Each row was made from one small tree. The marks that hang from a mark follow it in brackets, in alphabetical order. Every link used is in the known rows. Write each row's tree.
Known rows:
A(T(V(M))): [-28.4 -29.6   1.1  -1.9  17.5  10.6  28.0  15.1   2.8  13.9  22.0  17.2
   1.6   5.6  26.3  18.0   0.3  -7.7 -11.6   1.3  17.6  10.1  41.1]
M(V(L T)): [-32.3 -11.2  -1.8  -0.8  33.8  -3.9  29.2   1.2 -18.7  34.6   0.6  26.6
   5.4   2.4  25.6  14.0  -6.8   6.6 -29.9  -0.3  -4.7  16.8  22.7]
M(V(L(C(E H)) T)): [-48.1   3.1  -4.8 -18.1  32.1  -1.1  29.3  -8.3  -2.3  52.9  -0.6  40.7
  24.8   0.4  30.1  -0.1  20.4  21.8 -41.8  -3.0 -10.4  45.0  68.3]
T(V(L)): [-25.5 -22.4  -5.1  -2.0  23.8  -2.6  29.9   0.3 -19.7  29.4  11.4  18.1
   7.8  -2.7  25.3   3.8 -11.5   3.6 -32.2   0.6   4.6   6.8  24.5]
M(V(L(C) T)): [-34.9   3.2   1.5  -6.2  41.1  -1.4  29.4   2.1 -15.5  39.7   0.3  38.6
  10.6   1.6  31.2   8.9   5.6  15.3 -34.3  -0.7  -1.4  17.1  35.3]
H(C(E L(V(T)))): [-33.2  -4.3 -12.5  -7.9  38.8 -11.5  31.5  -8.5 -11.4  45.7   8.2  -1.1
  54.7  -0.8  23.5   7.5   1.8  -2.3 -30.1   0.5   3.0  32.1  72.1]
T(V(L(C))): [-27.5  -7.3  -1.6  -7.7  30.4   2.1  30.5  -1.6 -17.7  34.1  11.5  34.9
  11.7  -2.3  31.7  -1.7   2.0  13.7 -36.1   0.2   8.9   6.1  33.0]
V(M): [-19.9 -22.7   4.8   2.7  13.0  -0.8  32.9  11.5 -30.5  19.7  10.7  16.1
   7.8   2.8  16.2  26.6   3.5  -5.4  -6.3   1.2  -1.3   3.1  15.2]
E(C(H L) V): [ -2.3 -22.5 -11.4   7.0  23.9   0.5  30.8 -12.5   1.5  28.3  18.8 -18.1
  15.0  -5.6  21.4   6.2   6.0 -12.3 -32.5   1.5  -3.3  38.1  35.0]
C(E(V(L M T)) H): [-30.2 -11.9  -6.5 -25.2  27.6  -8.1  28.7  -0.8 -18.1  51.8   5.6 -14.3
  11.7  -2.1  28.5  15.7  -4.7  12.0 -33.0  -0.2   4.3  35.5  44.7]
A(H(C(L(V)))): [-21.5 -11.5 -10.2   6.8  11.7   1.7  32.9  -8.7 -31.4  36.7  15.8   6.8
  70.8  -7.3  24.3   5.0 -12.7 -18.5 -24.0   0.3   4.7  16.5  64.8]
E(V(L M)): [ -9.8 -16.8   2.4  -6.0  20.3 -12.0  30.9   5.1 -30.2  34.4  10.7  -3.4
  -2.6  -1.8  28.3  24.6 -16.7   4.8 -23.8   1.1   2.4   7.4  11.4]
L(C(H) V(M T)): [-34.0  -0.1   1.0 -21.4  29.6   8.2  38.3  11.5 -41.7  44.3   7.3  24.1
  36.4   5.1  27.8   6.6  11.5   9.1 -34.7   7.4  12.1  14.8  61.7]
L(C(E) V(M)): [-30.7  -1.9   3.6 -12.9  16.2 -10.2  40.7   3.0 -19.1  42.8   9.7  34.7
  29.7   0.6  26.0  18.5  21.3  13.1 -24.9   4.1  -7.0  21.8  69.6]
L(C(E) V(T)): [-35.8   7.3  -1.9 -13.0  36.3  -5.5  40.1  -3.1 -13.9  46.7   4.1  32.8
  37.0  -0.3  26.9  10.4  22.1   6.6 -34.7   5.9  -3.5  22.4  69.4]
L(C(E H) V(T)): [-41.6   5.0  -6.1 -19.6  29.6   1.3  39.1  -6.1 -18.3  50.6   4.2  34.2
  45.0   1.1  25.3  -1.7  25.5   6.9 -41.4   6.1  -4.0  31.4  83.1]
A(H T(V(L))): [-38.6 -23.0  -5.6  -0.3  13.3  18.2  25.2   1.3  -2.8  28.1  15.0  15.2
  32.1  -8.4  32.2   6.7 -12.0 -10.4 -21.2  -1.6  17.1  14.9  59.7]
H(C(E(V(M)) L)): [ -7.2 -14.0  -7.5  -3.6  22.8 -18.7  27.3  -4.3  -4.5  32.8  20.6 -17.0
  18.4  -2.6  25.8  20.1  -5.6  -0.1 -17.0  -5.3   1.7  36.1  34.9]
A(T(V(L(C(H))))): [-41.9 -14.7  -0.6 -15.2  24.4  17.9  25.1  -0.8   2.3  36.4  14.6  34.7
  23.1  -0.6  33.9 -11.3   7.4   3.9 -39.3   1.7  20.0  17.6  68.3]
H(C(E)): [-32.1 -11.3  -1.5   7.0  22.0 -10.3  26.3  -7.7  -2.6  28.9  11.8   9.2
  40.8   0.7  19.3  10.4   7.1  -8.1 -20.4  -3.4  -3.9  21.6  33.1]
E(V(L M T)): [-17.5 -12.7  -0.6 -13.0  36.1  -7.5  29.4   9.1 -32.7  39.2   7.2 -12.7
  -3.5  -1.2  31.7  26.2 -21.3   5.7 -25.0   2.0  13.7   8.1  11.5]

Write each row's tree:
[-37.8  -3.4   5.4 -18.3  40.0   4.7  28.1  13.5 -34.0  43.1  -0.9  15.2
  15.8  -1.1  29.6  21.3   3.5  15.5 -18.5  -0.8  17.3   4.0  32.5]
V(L(C) M T)
[-10.4 -14.8  -9.3 -11.2  31.4 -12.0  33.1   0.4  -6.2  33.7  12.2 -14.1
  -0.2  -3.6  22.3  30.6   2.1   1.8 -14.1  -1.0  -1.1  36.0  39.3]
C(E(V(M T)) L)
[-14.2 -16.3 -11.8 -17.8  23.7  -5.0  31.7  -1.7  -8.9  40.0  13.7 -13.7
   5.8  -1.8  21.7  19.3   6.3   1.4 -21.3  -1.0  -0.4  44.3  53.9]
C(E(V(M T)) H L)
[-31.7 -13.4  -1.4 -21.2  20.4   6.9  28.0   7.3 -28.9  41.6  12.9  27.4
  12.7   0.1  32.3  -2.4   2.7  20.1 -33.9  -0.7  13.3  15.7  44.5]
T(V(L(C(H)) M))
[-27.2 -12.5  -0.4 -10.1  28.4  -2.0  37.9  14.2 -41.1  34.5   6.6  10.1
  23.1   4.5  23.2  23.9  -2.1  -0.8 -21.8   6.4   7.8   4.1  41.1]
L(V(M T))
[-16.3 -16.8  -5.3  -4.2  36.2   6.7  27.5   6.4 -10.0  33.6  14.8 -34.7
  11.3   2.5  29.6  17.4   1.6  -2.3 -28.8   1.2  14.2  31.5  22.7]
E(C(H) V(M T))
[-27.7 -10.2   1.1 -15.4  27.5   1.0  29.6  11.2 -23.1  36.4  12.3  25.4
   5.6  -2.0  33.3   9.7   0.2  19.7 -26.4  -1.0  13.7   6.1  30.3]
T(V(L(C) M))
[-22.1 -16.9  -3.4 -17.7  10.8 -13.7  30.9  -4.3 -15.0  48.2   9.5  -1.3
   8.3  -4.2  25.6  13.5  -4.8  11.4 -32.2  -0.7  -3.7  34.5  44.3]
C(E(V(L M)) H)
[-23.5   3.4  -6.4 -13.6  33.1  -0.3  32.7 -11.0  -1.4  40.8  12.1  15.1
  18.1   0.1  29.7   2.9  18.4   2.1 -39.0   1.9  -0.2  34.8  49.0]
L(C(E(V(T)) H))
[-35.4 -21.9  -3.3   2.3  13.0  18.4  20.3  12.2  -0.1  18.9  27.1  -0.7
  47.7   1.7  36.2   9.4 -13.8 -16.6 -10.3  -5.2  31.6  14.9  50.0]
A(H(C) T(V(M)))
[-25.2 -16.8  -5.7 -13.3  39.0   2.3  25.0   5.4 -12.4  48.4   7.5 -36.0
  13.7  -3.0  33.9  14.4  -9.2   8.3 -36.1  -0.2  17.1  30.5  30.6]
E(C(H) V(L M T))
[-22.6 -16.3  -8.6  -1.5   9.0   2.8  21.7  -3.0  16.3  30.8  25.2 -21.2
  43.2  -8.6  32.8  22.6  -9.5 -16.4  -8.3  -7.2  14.6  43.7  72.9]
A(H(C(E(V(M)) L)) T)
[-21.5 -16.6  -8.7  12.5  13.0   7.0  25.3  -6.8 -24.8  24.8  15.8   0.0
  56.7  -8.1  20.4  10.2  -8.3 -21.7 -10.0  -4.9   6.2  14.4  42.0]
A(H(C(L)))
[-16.6  -8.1  -6.3  -2.5  33.1 -10.4  33.8  -7.7  -1.9  30.4  11.0  -0.2
   6.5  -0.1  24.9  19.7   3.4  -6.5 -27.9   1.8  -4.4  27.4  24.2]
C(E(V(T)))
[-15.3 -16.3  -6.7  -1.4   9.6  -9.6  34.6 -13.7  -3.9  31.9  16.4   9.9
  11.5  -1.2  20.5   7.7   7.1  -8.1 -34.5   2.5 -14.1  35.1  38.0]
C(E(V) H)
[-20.8 -12.9  -6.2 -16.4  22.1  -4.5  31.7   2.2 -13.0  37.4  12.3  -6.4
   8.4   2.6  24.7  19.0   6.5   1.2 -26.1   1.2   0.6  36.3  39.5]
C(E(V(M T)) H)
[-35.8   0.3   2.1 -11.0  44.7   5.2  28.9   3.5 -28.8  41.3  -1.8  19.8
  21.4  -2.9  27.5  11.3   4.8   8.2 -27.5   1.3  11.2   4.4  31.7]
V(L(C) T)
[-16.3  -6.3   2.8 -18.5  20.1  -1.7  30.7   0.9 -32.0  44.4  11.9  14.6
  10.1  -2.6  33.8   8.0  -3.6  12.5 -36.1   2.3   8.7  16.4  33.6]
E(V(L(C(H)) M))
[-34.3  -4.5   2.5  -5.0  17.7   1.0  30.8  -6.2 -18.3  39.9   6.3  52.5
  17.6   1.8  28.0  -4.5   9.4  12.9 -40.5  -0.7 -11.7  24.6  45.1]
M(V(L(C(H))))
